Each row was made from one walk, in order. Every step used is in the known rows, and no mark comes twice. Write each row's walk.
In the rows, 128 means zero.
Known rows
mokuf-pufim-soko-gakani: [129 117 156 121 103 119 113 142 133 167 116 134 134 132 126 102 144 131
 127 126 132 113 140 116 136 137 148 147 135 140 113 118 164 106 142 154
 110 123 131 142 119 133 128 168 138 135 129  89 119 128 128 135 130  77
 121 148 144 118 111 133 159 129 138 137  84 122 106 130 105 122 123 115
 123 113 123 124 117 117 171 134 133 125 136]
pigeb-soko-gakani: [140 137  88 118 189 128 125 120 134 156 158 121 143 125 102 116 127 123
 129 134 126 101 124 136 130 131 141 132 123 139 158 117 139 130 132 108
 105 129 152 119 128 128 116 110 129 124 128 125 135 136 113 129 127  98
 127 142 131 133 111 144 131 128 132 144 104 114 109 119 101 126 140 121
  96 128 123 135 108 132  92 124 148 129 156]
nipabon-gakani: [116 138  86 129 156 126 125 116 126 123 108 122 143 121 112 127 111 136
 125 154 114 124 118 128 153 129 138 134 119 140 151 148 112 124 124 112
 166 120 141 125 126 127 102  93 135 132 137 106 159 103 127 124 143 104
 146 134 117 123 149 144 127 135 127 139 128 103 136 129 126 127 109 117
 120 106 121 133 124 140  51 136 107 128 105]
nipabon-pigeb-soko-pufim: [153 123 118 128 206 135 141 115 124 132 168  88 125 131 124 138 127 133
 114 160 122 111 120 152  81 122 149 136 149 119 147 105 145 118 128 103
 111 144 116 142 137 117 105 146 125 124 129 165  98 172 108 138 118 139
 110 112 154 124 140 135 132 137 134 134 168 114 145 118 132 132 131 156
 113 118 118 131 119 130 135 116 102 112 159]
soko-gakani-kevaz: [108 154  64 121 124 114 111 136 121 143 139 162 138 127 124 113 136 124
 139 107 116 107 108 141 142 120 133 148 122 103  99 152 133 123 133 115
 141 106 149 114 129 134 108 132 125 111 128 130 133  94 139 137 132  62
 117 139 130 140 112 124 143 121 143 141  89 122 101 127 101 134 108 110
 126 134 126 128 108 141 127  93 123 129 167]
kevaz-gakani: [123 137 104 121 133 123 137 121  98 130 128 148 143 129 146 123 115 134
 136 151 136 116 109 132 148 122 136 131 125  99 149 143 103 137 140 126
 154  99 156 134 128 134 119 123 136 129 128 106 132  96 132 143 129  84
 143 128 120 124 141 131 126 111 130 149 119 109 109 123 135 116 121 138
 133 125 128 134 121 122 104 133 105 117 143]
kevaz-gakani-soko: [121 131  85 127 122 126 133 129 107 131 124 143 138 130 122 128 104 139
 150 151 133 122 112 145 153 118 118 132 115 109 160 145 129 131 134 126
 140 103 141 137 128 139 152  95 130 120 127  89 143 122 138 141 141 128
 147 135  97 128 151 112 141 118 135 159 130 127 100 126 135 113 138 171
 122 148 121 151 133 108 112 135  99 118 116]
kevaz-gakani-soko-pufim-nipabon-pigeb: [141 145 105 119 138 129 141 142 129 128 129 117 125 139 132 142 124 144
 136 133 132 126 124 155  99 114 121 132 130  88 136 129 127 127 132 106
 133 133  91 161 140 122 153 132 108 124 127 130 106 166 153 167 114 144
 113  99 116 129 140 106 118 127 135 147 147 113 128 128 150 138 148 164
 154 155 123 131 150 117 163 113 117 105 137]
pigeb-soko-pufim-mokuf: [144 121  85 126 194 129 124 114 120 132 178 139 106 133 126 127 127 121
 102 162 123 115 110 146 106 120 130 128 138 112 159  87 169 143 119  93
 143 132 138 137 129 113 136 105 128 113 126 157 124 192 105 136 135 136
 113 131 138 128 139 164 126 144 124 122 140 128 115 122 159 128 145 155
 105 110 118 125 128 129 104 143 163  98 164]
mokuf-pufim: [130 124 131 129 109 123 124 118 109 131 138 137 133 133 129 120 127 123
 121 157 124 130 119 115 135 126 135 157 125 123 113 132 131 106 136 139
 137 120 144 132 123 134 118 131 143 134 132  72 124 128 124 125 141  79
 121 129 131 102 138 125 168 128 135 127 128 105 132 127 128 119  85 113
 135 106 126 131 127 126 131 145  94 131 119]
pigeb-nipabon-gakani-soko: [119 117 104 133 152 132 126 118 139 124 112 152 145 116 113 143 113 135
 126 131 129 142 129 121 162 133 111 131 114 159 140 143 114 121 121 129
 133 131 117 129 127 128 159  79 116 126 136  96 198 123 123 115 147 202
 137 138  99 136 157 125 100 133 113 130 171 126 144 133 156 128 149 149
 100 113 128 142 136 133 124 143  83 145  73]
kevaz-gakani-mokuf: [113 149 119 129  64 125 128 119 105 125 124 122 130 129 162 127 118 137
 152 143 133 131 110 124 144 131 118  99 131  82 140 136 113 151 130 128
 153 107 145 126 133 133 136 111 132 128 129 119 107  89 131 121 144  75
 159 122 116 132 124 138 126  99 116 147  91 149 106 127 129 121 114 102
 122 150 140 143 129 119 118 134 153 118 142]
kevaz-gakani-mokuf-pufim-soko: [129 118 192 134  66 117 124 129 111 139 102 158 122 135 177 119 134 142
 149 136 140 132 141 105 143 134 134 107 144 104 112 117 116 140 135 154
 122 126 128 137 131 128 158 160 139 146 121 121  86 122 134 120 140 104
 147 131 126 124 126 122 138 109 118 125  92 168  87 135 129 117 114 122
 147 137 139 141 132 101 192 148 171 122 127]
kevaz-gakani-soko-pigeb: [118  99 128 124 128 145 129 125 112 130  98 106 136 131 115 141  98 131
 159 148 138 134 100 130 136 118 114 134 117 147 153 149 151 144 134 128
 150 106 131 130 128 135 140  96 128 122 122 102 129 126 130 156 118 147
 167 136 107 137 149 112 165 115 139 129 130 141 104 126 124 119 154 160
 125 153 115 141 130 104 106 125 100 127 125]
pigeb-nipabon-gakani-mokuf-pufim-soko: [122 116 194 150  77 124 114 121 142 130  92 150 118 122 166 130 133 136
 129 106 131 149 157  88 156 141 127 110 144 142 106 118  97 131 120 162
 110 144 107 121 125 121 157 137 127 151 129 139 135 104 124 100 155 152
 129 134 129 136 133 134 101 125  99 105 129 160 134 142 143 130 128 110
 118 103 147 132 134 127 198 158 161 144  74]
mokuf-pufim-soko-pigeb-nipabon-gakani: [129  74 221 141 129 143 113 126 143 131  61 130 125 124 135 138 120 123
 123 118 137 149 144  87 134 138 143 150 141 186 109 131 110 133 132 155
 118 145 111 122 117 123 136 147 129 144 120 129 149 136 115 131 108 180
 132 141 138 140 160 126 126 136 118 100 148 134 146 135 127 128 156 126
 126  97 122 117 111 121 170 148 117 156  93]
pufim-nipabon: [124 149  74 124 134 116 141 138 114 103 161 130 132 131 110 121 143 122
 112 119 130 128 124 139 126 129 120 127 106 115 140 139 103 125 132 120
 145 115 155 121 123 135 116 139 136 114 129 145 144 100 145 115 125 112
 114 125 124 117 108 130 115 137 137 134 128 102 137 126 132 118 114 112
 159 125 122 108 134 142  88 116 123 120 140]
soko-pufim-nipabon: [146 145  76 125 143 119 137 141 125 119 162 111 122 135 126 121 138 120
 110 147 135 132 112 160 105 127 118 135 119  96 134 135 138 123 129 103
 157 128 131 129 124 125 124 147 132 110 126 148 150 128 138 138 127  82
  82 116 139 114 118 140 130 136 130 120 132  98 145 122 138 127 125 107
 160 131 111 105 130 143  77 113 128 108 163]
soko-gakani: [120 145  80 115 116 125 126 134 132 153 142 120 146 126 115 108 129 125
 130 125 126 111 108 134 143 132 140 144 117 136 143 134 156 121 134 111
 141 112 149 131 126 132 115 123 131 118 133 105 141 103 125 127 128  63
 136 136 134 119 120 143 143 123 130 151  97 117 115 125 116 134 129  99
 106 112 123 127 116 136  86 108 134 130 155]
pigeb-nipabon: [125 126 122 135 124 131 140 127 122 116 149 152 140 125 129 124 134 122
 108 125 142 131 121 125 136 133 120 138 124 115 151 132 109 131 131 131
 134 120 149 118 125 132 135 126 129 115 133 116 155  89 118 108 128 134
 117 127 127 128 129 136  98 125 121 140 161 108 145 125 157 123 137 124
 122  98 125 122 113 139 126 125 110 144 126]
gakani-mokuf-pufim-nipabon-pigeb-soko: [147 149 164 137 119 126 134 121 136 102 161 122 111 128 136 135 152 127
 125  97 121 134 158 116  90 128 121 101 146 102 104 108 102 122 119 146
  84 160 110 128 139 128 115 136 122 148 129 162  76 176 126 112 128 174
 121 107 132 123 104 113 116 127 120 112 136 157 152 130 118 131  98 123
 149 149 153 126 141 131 177 134 153 134 101]
gakani-soko-pufim: [144 131  72 129 149 127 120 135 126 135 152 114 121 132 122 127 117 127
 125 177 132 130 102 158 119 122 114 145 117 138 143 132 182 107 124 101
 153 124 114 148 129 128 143 119 131 110 128  92 142 139 129 130 144 119
 112 125 120 118 141 128 166 136 142 124 151 118 120 123 143 124 134 146
 117 133 110 143 133 125 115 123  89 113 146]
kevaz-gakani-mokuf-pufim-soko-pigeb: [130  84 233 132  55 136 121 135 115 135  73 111 111 137 170 130 121 132
 157 139 139 137 132  94 124 131 130 113 150 132 111 122 129 151 133 164
 130 124 123 128 126 127 154 163 140 141 118 130  80 112 131 138 119 135
 169 135 136 138 136 126 164 107 123  99  94 174  97 133 113 121 135 116
 143 149 133 131 126  97 173 148 180 132 133]
nipabon-gakani-mokuf: [111 142 105 141  87 126 123 106 133 121 113 100 123 119 145 131 114 129
 134 136 117 138 124 110 159 130 123 106 120 142 133 137 111 135 114 113
 163 123 133 124 132 127 109  98 129 128 135 129 142  81 129 105 157 107
 156 129 118 134 135 148 121 123 105 126 106 156 138 132 134 135 100  95
 111 134 136 143 135 139  50 143 141 138 104]
nipabon-pigeb-soko-gakani: [132 137 123 113 168 141 137 121 143 149 152 122 139 122 106 125 137 137
 127 121 115  95 132 137 114 127 153 129 135 132 157 107 151 125 129 130
  90 134 134 131 135 130 104 122 120 132 136 134 101 147 108 130 111 131
 141 131 145 133 120 131 128 130 134 149 117 122 130 123 105 139 126 137
  93 130 131 135 118 133 128 109 122 128 146]

Which walk is each row?
[144 143  62 125 153 121 130 149 126 123 158 120 120 131 102 125 130 118
 117 148 135 136 118 158 106 116 101 132 107 123 144 139 151 124 121 100
 145 133 111 142 127 125 153 124 127 106 124 111 156 153 144 132 132 131
  91 118 117 115 118 124 144 142 137 124 150 108 132 125 144 126 143 146
 149 149 121 119 140 133 108 122 123 107 132]
gakani-soko-pufim-nipabon
[113 123 101 118 122 125 128 147 129 158 130 121 139 127 116 103 141 133
 123 120 131 101 130 139 147 132 143 136 115 136 135 119 171 121 137 128
 126 113 148 128 118 129 130 161 138 120 127 130 137  96 130 118 124  87
 139 148 141 122 105 141 147 135 145 149  81 116  94 130 111 125 143 122
 104 122 119 125 119 124 128 117 150 127 148]
pufim-soko-gakani
[127 157 109 112 169 126 143 133 144 129 161 115 138 122  97 122 147 127
 120  85 122 101 146 149 103 129 143 120 129 119 142 106 127 122 129 122
  88 147 123 123 134 125 112 140 117 126 130 170 110 152 126 136 100 143
 122 125 141 129 103 123  99 135 134 152 119 113 144 124 107 136 137 135
 124 134 137 111 135 139 131 107 145 125 141]
pufim-nipabon-pigeb-soko-gakani
[137 140  94 119 198 125 152 125 124 102 170 117 129 128  99 131 148 123
 107 108 119 114 146 144 101 129 134 114 129 115 146 114 110 126 123 123
  96 143 131 125 131 133  99 135 127 131 130 164 111 152 123 125 102 176
 115 113 133 122  99 115  93 145 145 139 162 111 153 123 133 125 120 158
 143 137 130 113 136 141 134 115 110 123 113]
pufim-nipabon-pigeb-soko
[127  73 252 146  55 144 116 142 137 117  97 111 103 130 161 135 136 118
 133 116 149 152 146  86 120 140 120 113 143 156 110 114 130 139 125 168
 114 138 118 111 120 125 156 166 128 135 120 147  96 103 113 110 121 166
 136 138 145 136 125 134 130 125 108  83 133 164 131 134 133 126 143 103
 126 126 137 121 129 120 207 140 160 148 123]
gakani-mokuf-pufim-soko-pigeb-nipabon
[145 137 158 127 177 124 141 124 127 110 156 128 130 129 110 131 148 119
 113 112 118 122 154 133  97 129 139 134 135 111 111 105 104 109 133 143
  81 157 120 132 133 126  96 148 124 146 131 139  99 188 124 138 110 169
 101 107 135 118 112 103 115 137 141 127 169 111 157 126 129 123  94 137
 160 131 138 118 136 133 169 131 112 129 106]
mokuf-pufim-nipabon-pigeb-soko
[148 130 101 125 177 138 136 110 128 125 172 124 107 130 129 136 133 129
 101 143 115 104 119 140  95 114 143 126 154 105 155  82 167 133 121  88
 128 140 121 142 139 112 108 123 120 126 126 169  84 196  99 141 116 172
 128 113 147 123 151 151 118 148 131 128 165 126 133 123 158 143 143 172
  94 110 123 128 143 128 137 129 148 100 155]
nipabon-pigeb-soko-pufim-mokuf
[127 133 191 147  73 130 107 108 149 128 105 150 126 119 167 143 121 130
 139 119 131 159 144  86 152 134 116 114 143 143 103 129  91 126 121 142
 131 146 107 124 132 126 141 102 122 145 136 105 143 125 116 110 149 132
 140 126 119 129 150 136  91 112  87 105 141 148 147 136 142 143 107  80
 118 106 151 137 137 137 161 152 143 147  87]
pigeb-nipabon-gakani-mokuf-pufim
[118  94 115 128 130 148 127 131 120 113 122  90 126 131 108 138 110 122
 138 145 129 136 102 124 130 116 113 148 107 169 147 152 169 127 123 121
 146 112 136 118 122 137 128  95 131 116 125  92 139 112 125 126 116 167
 155 140 119 128 140 123 185 139 152 116 139 139 133 124 117 116 136 149
 116 146 110 138 130 119  87 129  76 133 131]
gakani-soko-pigeb
[124 135 177 133  69 126 120 115 110 142 112 154 128 137 173 127 123 137
 156 139 136 138 125 104 139 129 121 111 148  96 109 130 110 143 133 144
 141 117 130 135 134 129 131 114 131 142 128  90  91 128 136 125 152  72
 153 120 120 125 135 127 139  93 108 127 103 146 105 130 122 122  91  97
 137 137 145 145 133 116 163 148 151 127 140]
kevaz-gakani-mokuf-pufim
[120  97 166 132 133 148 133 127 124 125  99 127 136 126 120 149 104 129
 148 125 155 141 114 120 130 126 110 136 128 137 146 144 122 151 132 144
 127 115 126 120 125 133 167 103 119 121 125 121 148 126 124 145 117 195
 145 133 114 148 152 113 114 111 121 133 165 136 114 125 147 124 183 163
 118 140 124 131 128 108 136 128  94 139 129]
kevaz-gakani-soko-pigeb-nipabon
[130 145 155 123 100 121 141 134 126 109 132 133 124 135 125 129 150 125
 111 102 119 132 142 130 112 119 139 139 126 102  99 129 108 108 136 144
 122 133 125 139 133 134  97 150 128 136 134 106  92 148 136 142 109 132
 120 106 136 105 126 108 128 132 134 125 152 109 162 133 128 133  85 121
 179 120 141 113 144 136 170 126  97 126 108]
mokuf-pufim-nipabon-pigeb
[115  87 222 148  69 150 100 114 152 126  75 112 115 120 164 152 116 126
 146 124 129 166 134  82 130 140 115 123 145 167 108 137 106 142 118 146
 135 141 104 116 128 124 135 103 118 146 132 125 131 125 114 118 136 163
 151 129 129 139 156 142 107 112  86  87 140 155 164 134 132 141 130  92
 115 121 145 132 127 134 131 142 143 161 103]
soko-pigeb-nipabon-gakani-mokuf-pufim
[121 146  70 127 184 116 115 123 122 153 157 179 129 125 102 113 136 125
 140 119 111 104 118 154 120 123 135 136 127 116 118 130 134 128 131 118
 105 115 149 105 127 131 109 118 121 115 124 173 138 139 127 139 131  72
 109 147 129 149 104 123 131 133 147 139  90 131  90 122  95 124 121 131
 115 146 130 128 106 137 129  99 130 129 166]
pigeb-soko-gakani-kevaz
[122 150 113 120 126 123 154 140 127  96 144 110 130 129 117 128 144 130
 107 106 123 124 135 145 121 124 132 119 120  97 128 133 101 125 131 126
 135 124 132 125 132 133  92 141 129 124 134 153 116 111 143 125 108 139
 123 108 133 112 120 122 111 138 147 142 142 110 155 128 135 134 104 133
 155 122 132 108 138 142 113 112 106 130 122]
pufim-nipabon-pigeb
[157 122 107 133 213 131 127 113 122 143 164 113 119 131 126 129 120 121
 112 177 129 114 106 158 100 130 132 133 135 131 152 115 159 122 129 104
 119 135 130 135 124 123 139 118 135 117 123 146 142 162 111 136 135  91
 109 129 138 125 125 142 140 137 137 125 161 103 126 116 125 118 136 132
 112 121 109 135 110 135  79 116 128 111 172]
pigeb-soko-pufim
[145 146 153 114 166 126 130 132 148 141 151 130 137 128 112 125 148 126
 126  88 119 114 158 128 100 129 144 135 140 124 116 107 136 109 132 137
  74 153 110 135 133 127 103 149 110 148 129 120  88 191 125 148 102 133
 101 120 139 121 114 110 114 130 128 136 124 110 144 126  95 140 119 120
 131 131 145 117 135 131 178 121 148 125 133]
mokuf-pufim-nipabon-pigeb-soko-gakani
[141 120 101 126 144 129 125 127 112 145 128 129 130 139 134 133 105 145
 147 179 137 128 102 154 126 124 117 138 129 118 150 135 150 128 134 111
 148 118 111 156 134 125 168 111 125 119 128  96 130 149 137 153 142  94
 122 120 112 130 152 124 148 118 132 141 133 113  97 122 134 120 151 157
 120 148 111 148 125 108 124 129 104 107 152]
kevaz-gakani-soko-pufim
[117 159  47 123 149 117 132 125 134 110 117 125 137 124  89 132 119 132
 127 118 115 141 134 143 153 123 107 124  96 155 131 150 114 120 118 125
 144 127 117 130 128 134 134  84 125 127 132 115 177 123 147 127 142 169
 121 135  97 127 131 117 121 144 133 139 134 117 142 133 131 129 127 151
 144 147 125 132 146 130  74 136 112 121  80]
pufim-nipabon-gakani-soko
[111 130 138 125 110 103 114 146 121 162 110 188 124 136 133 107 153 130
 139 103 113 116 135 124 138 126 146 153 135 110  61 135 143 118 141 146
 111 130 131 125 122 132 122 179 133 126 121 116 114 129 142 137 128  64
 110 142 137 132 108 110 167 132 147 119  75 135  86 133  90 125 107 126
 143 116 128 125 109 122 203 109 129 131 151]
mokuf-pufim-soko-gakani-kevaz
[130 110 156 139  64 119 123 137 120 124 122 120 116 132 157 118 142 126
 123 137 129 134 139 100 141 131 128 115 137 124  99 116 135 118 128 159
 117 125 136 128 126 129 136 154 143 133 125 111  91 101 130  98 138 113
 139 128 132 113 110 129 156 131 132 111  96 157 114 135 122 119  96 115
 139 127 140 132 136 120 174 147 151 131 120]
gakani-mokuf-pufim-soko
[122 166  89 134  89 117 127 117 137  99 118 107 120 123 135 133 128 127
 131 109 120 148 135 122 146 134 111  94 115 136 125 145 101 136 116 115
 153 127 131 111 131 126 116 105 130 132 130 155 154  88 146 112 144 120
 136 124 110 129 111 141  99 122 106 120 101 143 144 135 136 132 113  89
 141 145 138 124 147 150  67 132 179 131 108]
pufim-nipabon-gakani-mokuf
[120 127 110 138 146 130 125 116 132 120 109 148 141 118 133 136 118 131
 117 128 127 132 129 117 163 133 130 128 121 146 139 145  92 130 126 120
 142 125 133 119 124 126 135  98 126 131 135 118 166  95 118 116 143 133
 124 130 121 134 146 143  84 124 105 134 150 116 147 131 154 131 140 120
 106  97 133 129 120 141  95 137  92 141 102]
pigeb-nipabon-gakani
[131 146  90 120 153 118 135 143 118 134 133 132 126 139 116 133 118 134
 142 155 144 135 118 163 110 125 108 124 126 102 147 134 148 140 132 102
 145 124 106 148 132 125 169 120 120 118 124 113 144 154 153 157 130 133
 102 114 110 128 127 112 126 120 125 136 138 111 115 123 145 120 153 154
 153 159 118 126 142 119 118 117 115 102 144]
kevaz-gakani-soko-pufim-nipabon
[116 133 115 123  66 122 126 146 137 144 129 104 127 124 143 104 143 131
 130 104 131 113 134 131 148 137 132  95 125 130 129 120 159 132 126 133
 123 123 140 118 125 125 144 156 137 124 126 147 116  70 134 105 138  79
 148 145 140 133  96 149 141 132 125 129  56 165  92 131 110 130 131  99
 107 141 132 133 126 126 131 118 184 131 149]
pufim-soko-gakani-mokuf
[103 114 136 142 151 135 113 122 128 111  78 154 124 122 129 146 113 119
 139 105 117 144 116 113 138 129 129 142 134 146  98 162  89 153 120 120
 147 126 131  99 125 125 115 120 117 119 122 174 165 101 125 138 119 151
 126 137 131 157 151 122 108 127 120 108 156 139 141 130 132 142 146 118
 128 119 123 116 105 148 101 108 109 154 125]
soko-pigeb-nipabon-gakani-kevaz
[129  69 224 137 106 145 129 147 127 123  99 129 120 132 140 125 131 116
 115 123 147 139 137  94 127 132 131 151 139 152 112 121 122 133 137 165
 102 136 127 116 113 129 136 173 135 132 120 140 123 124 111 132 110 169
 116 140 148 129 137 126 133 132 123  95 154 125 135 129 140 119 155 132
 133 105 117 113 114 120 199 130 121 141 122]
mokuf-pufim-soko-pigeb-nipabon
[131 144 112 125 132 117 120 129 137 124 107 142 136 126  98 132 122 129
 136 121 116 156 146 119 147 122 110 141 109 145 103 151 111 109 122 137
 136 143 106 135 126 131 136  90 125 139 131  85 159 153 146 137 149 159
 120 132  94 118 137 103 133 136 127 117 143 111 145 137 130 127 101 129
 162 136 128 133 156 126  96 153 108 131  73]
mokuf-pufim-nipabon-gakani-soko
[154 157  97 137 180 123 120 116 145 123 140 102 102 126 122 141 122 124
 124 136 120 140 134 142  98 143 113  82 137 141 131 111 122 136 107  89
 124 161 100 126 134 111 141 103 117 130 125 192 148 159 129 132 149 126
 105 122 130 142 110 145  98 132  92 111 122 143 145 130 129 135 143  98
 132 151 134 120 138 143  75 130 185 118 134]
pigeb-soko-pufim-nipabon-gakani-mokuf
[139 129 112 123 180 135 148 113 121 122 161 116 129 126 118 132 128 133
 110 133 120 102 127 136 112 120 145 129 135 117 149 113 120 120 129 125
 105 137 142 127 135 130  90 114 127 134 132 148 108 141 112 122 112 162
 139 120 136 123 130 123 126 136 147 144 158 127 141 123 124 128 116 168
 113 123 132 135 124 129 123 126  97 126 126]
nipabon-pigeb-soko
[110  82 165 135 149 142 129 134 138 118  73 120 124 124 125 142 112 126
 118 115 136 138 130 109 146 134 143 127 127 179 126 134 105 147 128 135
 133 133 126 107 114 123 131 136 125 129 124 171 162  87 119 118 118 182
 137 146 140 145 154 140  97 144 124 118 145 135 141 133 136 129 175 142
 120 107 115 112 110 131 116 129 127 147 110]
pufim-soko-pigeb-nipabon-gakani
[116  78 138 127 129 138 134 138 115 119 109  84 125 131 117 120 128 121
 116 131 134 124 112 122 128 127 141 138 118 154 141 132 143 139 130 133
 136 112 153 116 113 133 107 166 143 117 118 139 126  83 127 117 103 143
 142 140 144 126 131 129 176 147 164 121 124 130 120 128 116 117 150 149
 134 117 109 114 114 121  99 121 119 136 138]
pufim-soko-pigeb
[115 163 167 117  36 125 125 141 155 128 133 128 126 128 152 123 157 133
 140  76 115 130 154 114 111 128 127 114 138 112  91 120 130 116 127 132
 112 140  98 134 141 126 109 160 117 141 134 115  65 132 140 130 117 109
 130 114 144 116 106 122 110 117 113 120  91 156 139 134 110 154  94  71
 142 143 161 123 150 134 179 120 180 136 130]
soko-gakani-mokuf-pufim-nipabon-pigeb
